Each row was made from one walk, in order. Every step used is in the known rows, and no mark comes twice. Write each row's walk.
Known rows:
luto, tivuk, rakud, serig: 0.38 -0.83 0.12 1.66 -0.11 0.51 -3.66 -1.33 1.48 1.39 -2.89 1.88 1.74
 -1.55 -0.18 2.35 3.38 -4.10 0.79 -2.30 1.26 -1.09 5.00 1.74 -3.50 0.28
 0.11 1.08 0.82 -0.13 -0.31 1.48 -1.06 -3.18 0.74
serig, rakud, tivuk, numo: -1.30 -1.59 1.71 1.29 -0.36 0.62 -2.55 0.01 -1.85 3.89 2.14 0.19 -2.65
 0.69 0.63 1.41 0.03 -3.38 -1.97 -2.86 0.24 -0.01 0.79 2.71 -4.24 0.61
 3.27 0.38 2.53 1.65 -0.25 1.06 1.10 -2.63 0.09
rakud, serig, kobas: -2.29 -0.64 -1.23 1.80 1.37 1.76 -1.69 0.40 2.65 1.01 -2.49 0.97 1.10
 1.47 1.63 1.17 1.94 -1.05 0.04 -2.28 0.57 -0.47 2.82 0.12 -2.31 -0.08
 -2.03 -0.46 1.46 -1.25 0.62 2.38 -0.19 -2.93 1.72
numo, serig: -0.84 0.46 -0.60 3.94 0.45 -0.72 -0.77 -0.53 0.20 0.19 -0.41 0.76 1.04
 -1.64 0.43 -0.73 0.94 -0.24 -0.40 -0.73 -0.06 1.34 1.15 1.25 -0.89
 -1.29 -0.05 -0.91 1.63 -0.20 0.53 -0.46 0.30 0.58 1.65
kobas, serig, boda, tivuk, rakud: -0.19 -2.54 -1.13 1.76 -2.18 -0.41 -3.68 -1.03 4.12 2.40 -3.91 0.69
 -1.13 0.13 4.78 -0.03 3.43 0.00 2.56 -2.76 1.01 -0.11 1.43 3.77 -4.97
 0.15 0.22 0.83 0.64 -0.10 -1.97 2.29 -0.97 -2.82 2.02
fakuv, boda: 0.04 0.31 -0.91 2.00 0.86 0.08 -0.72 0.39 1.11 1.35 -1.14 0.44 -0.93
 0.64 0.95 -0.58 0.50 0.70 1.96 1.06 -0.70 -2.26 -0.68 0.44 0.17 0.02
 -1.16 -0.92 -0.63 1.05 1.18 1.66 -0.52 -2.57 0.20
luto, serig, rakud, tivuk: -1.89 -0.28 2.51 2.74 -0.39 -1.01 -1.75 -1.23 -2.05 4.19 0.53 1.79 -0.04
 -0.82 0.98 0.74 2.26 -2.66 -3.64 -1.67 1.26 -0.47 2.24 1.70 -4.23 0.17
 2.51 -0.15 2.01 -2.25 -0.91 0.98 1.11 -1.92 1.84
serig, kobas: -0.26 -1.76 -0.16 0.48 1.36 1.02 0.45 -0.31 1.08 1.80 -1.55 -0.20 0.55
 2.26 0.19 0.62 2.18 -0.73 -0.67 -1.20 0.80 0.22 1.98 -1.63 -1.38 -1.14
 -1.41 -1.26 0.26 -0.22 1.12 0.73 0.52 -2.17 0.85
numo, serig, rakud, tivuk: -2.64 -0.85 1.44 4.94 -0.28 -1.16 -2.26 -1.14 -0.15 4.65 -0.99 0.87 0.27
 -1.57 -0.20 0.33 2.28 -2.78 -2.28 -1.97 0.41 0.81 1.25 1.83 -4.29 -1.53
 2.76 -0.99 2.25 -1.49 -0.14 -1.18 2.03 -1.97 0.85
serig, rakud: 0.30 -0.72 0.37 1.49 -0.53 -0.06 0.05 -1.71 1.18 3.79 -1.21 0.71 -1.12
 -0.06 0.22 0.03 2.09 -1.11 -1.33 -0.73 -1.16 0.27 1.14 -0.79 -2.23
 -1.12 0.38 -0.37 1.30 -0.26 0.35 -0.39 0.18 -0.26 -0.28
numo, serig, tivuk, rakud: 0.73 -1.12 1.34 4.97 1.23 -0.35 -1.64 -1.75 1.57 3.84 -2.44 1.35 0.26
 -1.92 -0.20 1.11 5.82 -1.46 -0.37 0.30 0.40 1.61 4.21 1.86 -2.33 -1.56
 1.32 0.13 1.42 0.87 0.46 -0.65 0.58 -2.00 1.08
serig, boda, tivuk, rakud: 1.26 -3.53 0.09 0.83 -1.85 -0.05 -2.34 -1.27 2.22 3.29 -2.17 -0.20 -2.07
 -0.01 3.75 2.00 3.53 0.44 2.34 -1.43 0.80 0.33 1.58 3.00 -3.31 -0.15
 0.87 0.48 -0.69 0.62 -1.71 1.86 0.46 -2.91 -1.23
tivuk, numo, serig: -0.40 -0.18 -0.56 4.32 0.97 0.43 -1.99 -0.02 -1.44 -0.24 2.03 1.00 -0.55
 -1.02 1.72 -0.04 -0.74 -1.26 -0.48 -2.22 -0.05 1.98 2.01 3.15 -1.70
 -0.19 0.48 -0.01 3.06 2.52 0.82 1.58 -0.01 0.35 2.33
boda, tivuk, numo: 0.43 -1.58 0.96 -0.14 -0.90 1.80 -1.32 1.29 -1.23 0.96 3.60 -0.47 -2.40
 -0.12 3.54 1.62 -0.35 -0.28 -0.52 -1.32 2.75 1.38 -0.59 4.32 -2.33 1.51
 1.76 1.78 1.37 1.75 -0.24 2.04 0.29 -1.66 -0.39
boda, tivuk, rakud, serig: -0.15 -0.97 0.83 1.12 -1.54 0.98 -3.21 -0.21 3.13 1.19 -2.73 1.12 -0.19
 -2.08 3.10 2.53 2.47 -1.81 -0.11 -1.20 1.57 0.92 1.37 3.16 -3.25 0.80
 -0.20 1.26 0.90 -0.74 -0.17 1.51 -0.47 -4.12 0.02
kobas, tivuk: -0.89 -1.36 3.41 0.42 -0.39 0.17 -0.78 1.00 -0.11 0.02 0.71 -0.75 0.38
 1.30 -0.01 0.29 2.76 -0.82 -0.56 -0.40 1.74 -1.51 -2.78 0.23 -2.35
 -0.36 1.08 1.05 -0.34 -0.40 -0.91 -0.48 -1.00 -1.25 -0.60
boda, serig, tivuk: -0.91 0.38 0.67 -0.46 0.82 0.00 -0.70 0.05 -1.90 1.99 1.05 0.82 -0.17
 -0.59 0.32 0.51 4.70 1.84 -0.42 0.74 1.83 -0.60 1.85 3.32 -1.56 1.53
 0.18 0.54 1.66 -2.47 -1.32 -0.12 -0.10 -1.19 1.15
tivuk, numo, serig, boda: -0.92 -1.45 -1.88 5.44 0.79 0.22 -3.40 -0.27 -0.54 0.82 1.48 1.03 -1.92
 0.47 4.01 -0.30 0.20 0.63 2.72 -3.44 -0.96 0.88 3.51 4.63 -2.48 -0.05
 0.41 -0.13 2.90 2.78 -0.99 2.95 0.12 0.71 2.29
rakud, serig, boda, tivuk: -2.67 -1.00 -1.21 1.81 -1.47 0.78 -3.71 1.17 2.51 1.53 -0.39 0.58 -1.29
 0.09 5.61 1.03 1.80 2.36 3.88 -2.18 1.63 -1.36 0.76 5.42 -3.14 1.63
 0.68 1.50 0.79 -2.00 -2.81 3.10 0.10 -2.32 -0.32
boda, tivuk, rakud, serig, kobas: -0.78 -2.68 0.38 1.50 -0.33 1.86 -2.83 -0.66 4.27 3.09 -4.34 0.85 0.35
 -0.07 3.38 3.22 4.77 -2.30 -0.80 -2.14 2.34 1.12 3.08 1.67 -4.65 -0.10
 -1.29 0.07 1.15 -0.78 0.69 2.37 -0.17 -6.38 0.85
kobas, tivuk, numo, serig: -1.33 -1.66 2.78 4.73 0.56 0.67 -2.80 0.84 -1.59 -0.13 2.68 0.39 -0.33
 0.17 1.93 0.39 2.22 -2.14 -1.00 -2.52 1.75 0.45 -1.11 3.64 -4.03 -0.36
 1.63 1.15 2.79 2.14 0.01 1.04 -0.80 -1.05 1.79
tivuk, numo, serig, kobas: -0.73 -1.91 -0.76 4.87 2.14 1.55 -1.49 -0.31 -0.24 1.52 0.61 0.90 -0.21
 1.16 1.99 0.70 1.34 -1.92 -1.29 -3.15 0.78 2.21 3.76 1.43 -3.24 -1.44
 -1.11 -1.31 3.43 2.50 1.53 2.01 0.42 -1.62 3.14

Which walk is each row?
-1.82 -0.52 -2.87 2.09 -0.56 -0.76 -2.47 -0.08 2.60 0.10 -2.20 0.87
 -0.38 1.55 3.28 -2.11 0.81 1.29 3.60 -2.33 -0.76 -1.86 1.15 2.18 -2.40
 0.29 -0.63 0.33 1.11 -0.55 -1.98 2.10 -1.11 0.21 3.23
kobas, serig, boda
0.00 -0.74 -0.44 5.61 0.50 0.32 -1.95 -1.98 -0.17 3.15 0.73 1.68 -1.92
 -1.07 1.85 0.25 1.43 -2.45 -1.81 -2.87 -1.29 2.10 3.34 2.45 -3.95 -1.26
 0.58 -0.39 4.17 2.35 0.94 0.96 0.38 -0.02 1.93
tivuk, numo, serig, rakud
-2.08 -1.68 -1.21 2.24 -0.73 2.09 -4.70 1.57 1.19 0.87 2.44 0.73 -3.26
 0.65 7.06 1.96 0.15 1.28 3.53 -3.48 1.72 -0.47 1.70 7.32 -4.15 2.36
 1.32 2.26 2.43 0.71 -2.19 4.94 -0.11 -2.40 0.25
rakud, serig, boda, tivuk, numo
-0.31 -2.97 2.26 2.35 0.78 0.17 -2.44 -0.82 1.20 3.51 -4.72 1.38 0.22
 2.45 0.97 2.06 8.42 -1.94 -0.76 -1.42 1.07 -2.31 0.35 0.50 -5.34 -0.72
 -3.58 -2.36 0.74 0.15 1.30 2.37 -2.03 -7.97 2.27
fakuv, boda, serig, kobas, tivuk, rakud
-2.01 -1.45 -1.82 1.61 -1.60 -0.03 -2.89 0.63 3.02 1.36 -1.09 0.52 -1.08
 0.79 5.17 -1.31 2.14 1.91 3.24 -2.11 2.08 -0.91 0.04 4.44 -3.84 0.85
 0.69 1.35 0.93 -1.58 -2.79 2.17 -0.42 -1.21 1.93
kobas, serig, boda, tivuk
0.48 -4.20 3.68 1.27 0.45 0.73 -1.16 -0.97 2.12 3.00 -3.84 -0.15 0.69
 2.76 -0.16 2.46 6.35 -3.57 -1.82 -1.89 1.26 -0.22 0.50 -2.09 -4.63
 -1.94 -0.80 -0.50 -0.20 1.17 0.76 0.44 -0.93 -5.13 0.54
serig, kobas, tivuk, rakud
-2.33 0.80 0.35 1.69 1.37 1.32 -2.19 1.05 1.80 1.70 -0.08 1.14 -0.25
 -0.12 1.44 1.01 3.02 0.64 1.43 0.33 1.29 -1.23 2.23 3.01 -1.50 1.23
 1.41 1.97 1.54 -1.53 -0.94 1.19 -0.08 -1.53 0.34
rakud, serig, tivuk
0.89 -0.61 1.23 0.00 0.40 -0.35 -1.36 -1.36 -0.58 2.72 -1.87 1.37 -0.37
 -1.16 0.07 2.10 6.51 -0.46 -0.76 0.41 0.69 0.35 3.28 2.71 -2.47 0.88
 -0.34 0.48 1.53 -0.72 -0.55 -0.21 -0.50 -2.77 1.22
boda, serig, tivuk, rakud
-1.54 -2.31 3.73 2.88 1.18 0.56 -0.91 -0.15 -1.00 1.34 -0.08 1.01 1.87
 2.53 1.80 0.97 5.28 -1.90 -2.97 -1.89 3.23 -1.11 1.60 -0.47 -4.43 -0.78
 -0.67 -0.15 1.11 -1.69 -0.21 2.25 -0.97 -2.68 2.99
luto, serig, kobas, tivuk
1.70 -1.53 1.66 0.99 0.99 0.12 -0.91 -1.09 1.48 3.69 -1.79 0.51 -0.84
 -0.25 -0.48 1.86 4.77 -1.22 0.02 0.99 0.57 0.34 2.97 0.71 -1.64 -0.28
 1.49 1.08 0.09 1.12 -0.04 -0.32 0.29 -2.37 -0.57
serig, tivuk, rakud
-0.23 0.20 -0.44 1.87 2.29 1.21 -2.37 0.92 -2.34 2.82 2.70 1.47 -3.07
 0.91 2.41 0.87 3.89 1.50 1.47 0.33 1.10 -2.22 2.18 5.81 -2.35 2.52
 -0.38 0.23 2.79 1.38 0.09 3.21 -0.86 -3.89 2.02
fakuv, boda, serig, tivuk, numo
-0.49 -1.37 0.25 3.91 -0.06 1.23 -2.06 0.67 -1.16 0.91 3.14 0.31 -1.25
 -1.87 3.91 0.89 0.64 -0.49 -0.83 -2.15 2.74 2.84 0.60 5.33 -3.29 0.25
 1.67 0.78 2.75 1.40 0.10 1.53 0.79 -1.10 0.99
boda, tivuk, numo, serig
-0.04 0.07 -0.33 1.36 -0.59 0.28 -2.99 -0.88 2.73 -0.02 -3.82 1.45 0.32
 -1.26 1.17 1.92 1.22 -2.36 0.35 -1.12 -1.33 0.14 2.47 1.14 -1.91 0.28
 -1.29 0.14 0.98 0.60 0.60 1.71 -1.30 -2.54 1.12
tivuk, rakud, serig
1.53 -1.98 0.74 1.84 -1.02 0.33 -1.55 -0.67 2.61 3.39 -2.77 0.18 -1.74
 -0.71 2.62 1.66 3.26 -0.62 0.97 0.79 0.99 -0.80 -0.17 2.06 -2.00 -0.31
 -0.14 -0.35 -0.86 1.38 1.10 1.95 -0.40 -5.77 -0.88
fakuv, boda, tivuk, rakud
-0.79 -0.17 -0.50 1.89 1.44 1.48 -2.61 1.04 0.71 1.22 1.89 1.30 -1.40
 1.17 2.19 -0.89 1.69 -0.56 0.57 -1.52 1.56 -0.34 2.11 4.10 -3.05 1.75
 1.71 2.38 3.28 1.75 -0.58 2.09 -0.78 -0.94 3.19
kobas, serig, tivuk, numo
-0.93 -2.80 0.24 4.63 0.96 2.07 -1.87 0.31 -0.01 2.93 1.60 0.25 -0.82
 0.39 4.15 1.38 2.59 -1.28 -1.71 -3.36 3.57 2.87 2.53 3.71 -4.51 -0.96
 0.25 -0.36 3.18 1.20 1.05 2.29 1.15 -3.30 1.74
boda, tivuk, numo, serig, kobas
-2.59 -2.50 0.93 4.61 1.93 1.08 -3.14 1.27 -1.75 2.31 1.28 0.19 0.09
 1.11 1.21 1.50 0.55 -3.13 -1.81 -3.91 2.46 1.37 2.46 2.87 -4.34 -0.60
 1.52 -0.88 2.92 1.54 0.78 1.91 1.94 -3.95 2.57
rakud, tivuk, numo, serig, kobas
0.46 -0.75 0.34 1.87 0.33 -0.16 -1.98 -1.01 3.40 2.63 -3.63 1.35 0.05
 -0.24 0.41 -0.21 5.01 -1.73 0.31 -0.31 0.44 -0.11 2.81 1.38 -2.99 0.00
 0.81 1.31 1.49 0.42 -0.21 0.21 -1.21 -2.54 2.50
kobas, serig, tivuk, rakud
-0.07 -3.22 3.26 0.33 -0.13 0.00 -1.91 -1.12 0.15 2.28 -3.63 0.74 1.27
 1.77 0.24 2.62 7.98 -2.72 -2.63 -2.74 1.55 -0.20 1.06 0.17 -5.83 -0.70
 -2.42 -1.18 1.06 -1.13 0.34 0.82 -1.60 -5.36 2.27
boda, serig, kobas, tivuk, rakud
-1.24 0.22 -1.30 2.45 -0.77 -0.30 -1.23 -1.52 3.21 2.69 -2.87 1.75 -0.20
 0.32 1.14 -1.97 2.25 -1.76 -1.13 -1.91 -1.10 -0.21 1.14 0.09 -3.81
 -0.74 -0.41 0.08 2.55 -1.05 0.07 0.00 -0.99 -0.28 3.29
kobas, serig, rakud
-1.72 -2.92 1.49 5.93 0.33 0.09 -4.25 0.71 -0.50 1.07 2.42 0.24 -1.75
 1.63 3.81 0.30 2.80 -0.29 2.05 -3.89 0.87 -0.68 0.49 4.82 -4.91 -0.39
 1.42 1.17 2.65 2.25 -1.79 2.41 -0.71 -0.72 1.79
kobas, tivuk, numo, serig, boda
-3.19 -1.93 2.26 2.00 0.81 1.82 -2.54 1.39 2.46 0.96 -2.03 0.24 1.36
 2.95 1.54 1.44 4.63 -1.78 -0.42 -2.61 2.40 -1.83 -0.10 0.25 -4.62 -0.42
 -0.83 0.56 1.17 -1.59 -0.09 1.71 -1.12 -4.37 1.34
rakud, serig, kobas, tivuk
-2.60 0.12 0.48 2.02 -0.32 -0.97 -2.64 -0.44 -1.20 5.17 -1.41 1.64 -1.46
 -0.31 0.67 0.55 3.69 -0.67 -0.68 -0.75 -0.04 -2.67 -0.14 3.24 -4.25
 0.82 0.02 -2.01 1.64 -2.21 0.10 0.96 0.12 -5.39 1.13
fakuv, boda, serig, rakud, tivuk
-0.81 -2.63 -0.47 3.63 0.39 2.01 -3.55 -0.32 5.18 4.31 -5.46 1.24 -0.82
 0.68 4.37 2.73 5.15 -1.58 1.36 -1.36 1.72 -1.04 2.37 1.99 -4.51 -0.52
 -2.33 -0.94 0.57 0.51 1.68 4.08 -0.52 -8.87 0.96
fakuv, boda, tivuk, rakud, serig, kobas
-0.24 -0.70 -0.31 3.15 -0.67 1.04 -3.69 -0.29 4.04 2.44 -3.77 1.67 -1.52
 -1.51 4.12 2.24 3.07 -0.91 1.82 -0.11 0.82 -1.36 0.62 3.75 -2.99 0.73
 -0.86 0.36 0.28 0.45 0.91 3.40 -1.11 -6.71 -0.03
fakuv, boda, tivuk, rakud, serig
-0.45 -1.17 -1.60 2.59 -0.71 -0.17 -4.37 -1.17 3.58 1.10 -4.41 1.41
 -0.89 0.11 3.17 1.82 2.28 -0.58 3.59 -2.56 -2.25 -1.08 3.70 2.65 -2.60
 0.37 -1.22 0.37 0.89 0.88 -1.17 3.02 -0.98 -2.34 0.97
tivuk, rakud, serig, boda
-2.43 -0.82 0.90 4.01 0.77 0.27 -3.45 1.32 -2.86 0.46 2.86 0.35 -0.47
 -1.11 1.08 0.71 -1.23 -2.34 -1.02 -2.79 1.43 1.14 0.54 4.42 -2.85 0.43
 2.83 0.25 2.89 1.68 -0.02 1.04 1.04 -1.97 1.80
rakud, tivuk, numo, serig
-2.97 -2.50 1.94 2.46 1.34 2.83 -3.69 1.84 1.14 0.50 0.71 0.57 -0.42
 3.58 3.11 2.18 2.95 -2.66 -0.30 -4.10 2.28 -1.28 0.60 2.26 -5.47 0.49
 -0.43 1.26 3.11 1.07 -0.01 3.73 -1.51 -4.46 2.16
rakud, serig, kobas, tivuk, numo
-1.31 -0.78 -1.69 5.08 0.34 -1.17 -2.25 -0.77 1.10 1.13 -1.00 0.59 -0.32
 -0.16 2.46 -0.80 1.67 1.49 2.93 -2.15 -1.07 0.28 2.63 2.58 -1.74 -1.05
 0.00 -0.91 1.23 0.01 -1.31 1.10 0.52 0.90 1.60
numo, serig, boda
-1.35 -3.13 3.08 1.07 0.98 1.08 -0.40 0.74 0.82 1.83 -0.80 -0.69 1.06
 3.51 0.08 1.04 4.78 -1.55 -1.21 -1.66 2.59 -1.35 -0.83 -1.58 -3.73
 -1.26 -0.34 0.03 0.02 -0.57 -0.08 0.38 -0.32 -3.49 0.43
serig, kobas, tivuk
-2.79 -2.02 -0.45 5.05 0.41 -0.28 -4.78 1.22 -2.06 1.66 2.43 0.26 -1.66
 0.42 2.86 0.67 -0.42 -0.67 2.27 -4.08 0.59 -0.29 1.89 5.81 -3.70 0.74
 2.66 0.15 2.67 1.92 -1.73 2.51 1.49 -1.59 1.75
rakud, tivuk, numo, serig, boda
0.52 -2.99 -0.11 5.18 -1.28 -0.88 -3.12 -1.67 2.42 3.54 -2.72 0.55 -0.91
 -1.75 4.26 1.30 4.49 0.25 1.99 -2.17 0.70 1.62 2.86 4.30 -4.12 -1.37
 0.67 -0.23 0.87 0.49 -1.36 1.24 0.93 -2.51 0.35
numo, serig, boda, tivuk, rakud
-0.24 -1.72 0.79 5.27 -0.65 1.02 -2.02 -1.24 0.24 4.60 1.93 0.94 -2.44
 -1.86 4.03 1.06 2.56 -1.79 -2.17 -2.89 1.63 2.76 1.86 4.69 -5.38 -0.69
 2.02 0.54 4.07 1.11 0.42 1.28 0.96 -1.41 0.74
boda, tivuk, numo, serig, rakud
-1.40 -2.46 1.69 2.93 -1.01 -0.02 -5.08 -0.19 3.36 1.12 -3.49 0.87 -0.77
 1.49 3.12 2.00 4.95 -1.37 3.12 -3.03 -0.20 -2.42 0.70 2.76 -4.89 0.26
 -0.10 1.47 0.65 0.35 -2.20 2.74 -1.95 -3.58 0.72
kobas, tivuk, rakud, serig, boda
-0.80 -3.43 3.00 1.29 1.51 2.15 -1.54 1.12 -0.68 1.42 1.72 -0.54 -0.90
 4.09 1.49 1.87 3.32 -2.55 -1.23 -3.08 2.45 -0.56 -0.12 0.79 -4.44 -0.28
 0.37 0.53 1.67 2.12 0.20 2.26 -0.61 -3.51 1.20
serig, kobas, tivuk, numo
-0.66 -2.31 -1.48 5.67 1.33 0.05 -3.89 -0.55 -1.71 2.44 2.45 1.09 -0.53
 0.19 2.71 0.40 2.06 -1.33 3.42 -4.42 1.45 -0.52 5.69 5.42 -4.39 0.15
 1.74 0.39 2.81 2.21 -1.59 2.89 0.11 -0.22 1.72
luto, tivuk, numo, serig, boda
-1.12 -2.05 2.91 6.11 0.24 0.39 -2.72 -0.91 -0.23 3.50 1.53 1.19 -1.52
 0.30 2.08 0.51 4.19 -3.19 -2.52 -3.28 0.59 0.72 0.31 2.79 -6.00 -1.52
 1.97 0.79 3.98 1.91 0.34 0.48 -0.68 -1.41 1.70
kobas, tivuk, numo, serig, rakud
0.16 -0.22 1.67 2.83 2.04 1.28 -1.67 -0.06 -2.98 1.54 4.39 1.94 -1.57
 0.37 3.04 1.23 2.13 -0.55 -1.26 -0.41 2.25 0.25 4.41 4.24 -2.23 1.60
 2.10 2.17 3.16 1.23 -0.46 3.40 -0.20 -0.24 2.82
luto, serig, tivuk, numo
-1.61 0.16 -0.10 2.11 1.82 2.37 -3.43 1.55 0.27 1.32 2.56 1.34 -1.99
 0.53 2.75 1.76 1.35 -0.31 1.37 -1.21 1.50 -0.38 2.94 4.88 -2.44 2.16
 1.75 2.56 3.20 1.31 -0.74 2.98 -0.21 -1.88 1.08
rakud, serig, tivuk, numo
-2.00 -0.36 0.23 2.33 0.14 0.19 -4.09 0.20 -2.73 4.53 1.10 1.66 -3.27
 0.47 2.09 1.16 2.16 -1.48 -0.85 -2.33 0.05 -2.12 0.54 5.24 -5.17 1.98
 0.45 -1.16 3.41 0.61 0.24 2.78 0.02 -5.46 1.91
fakuv, boda, serig, rakud, tivuk, numo
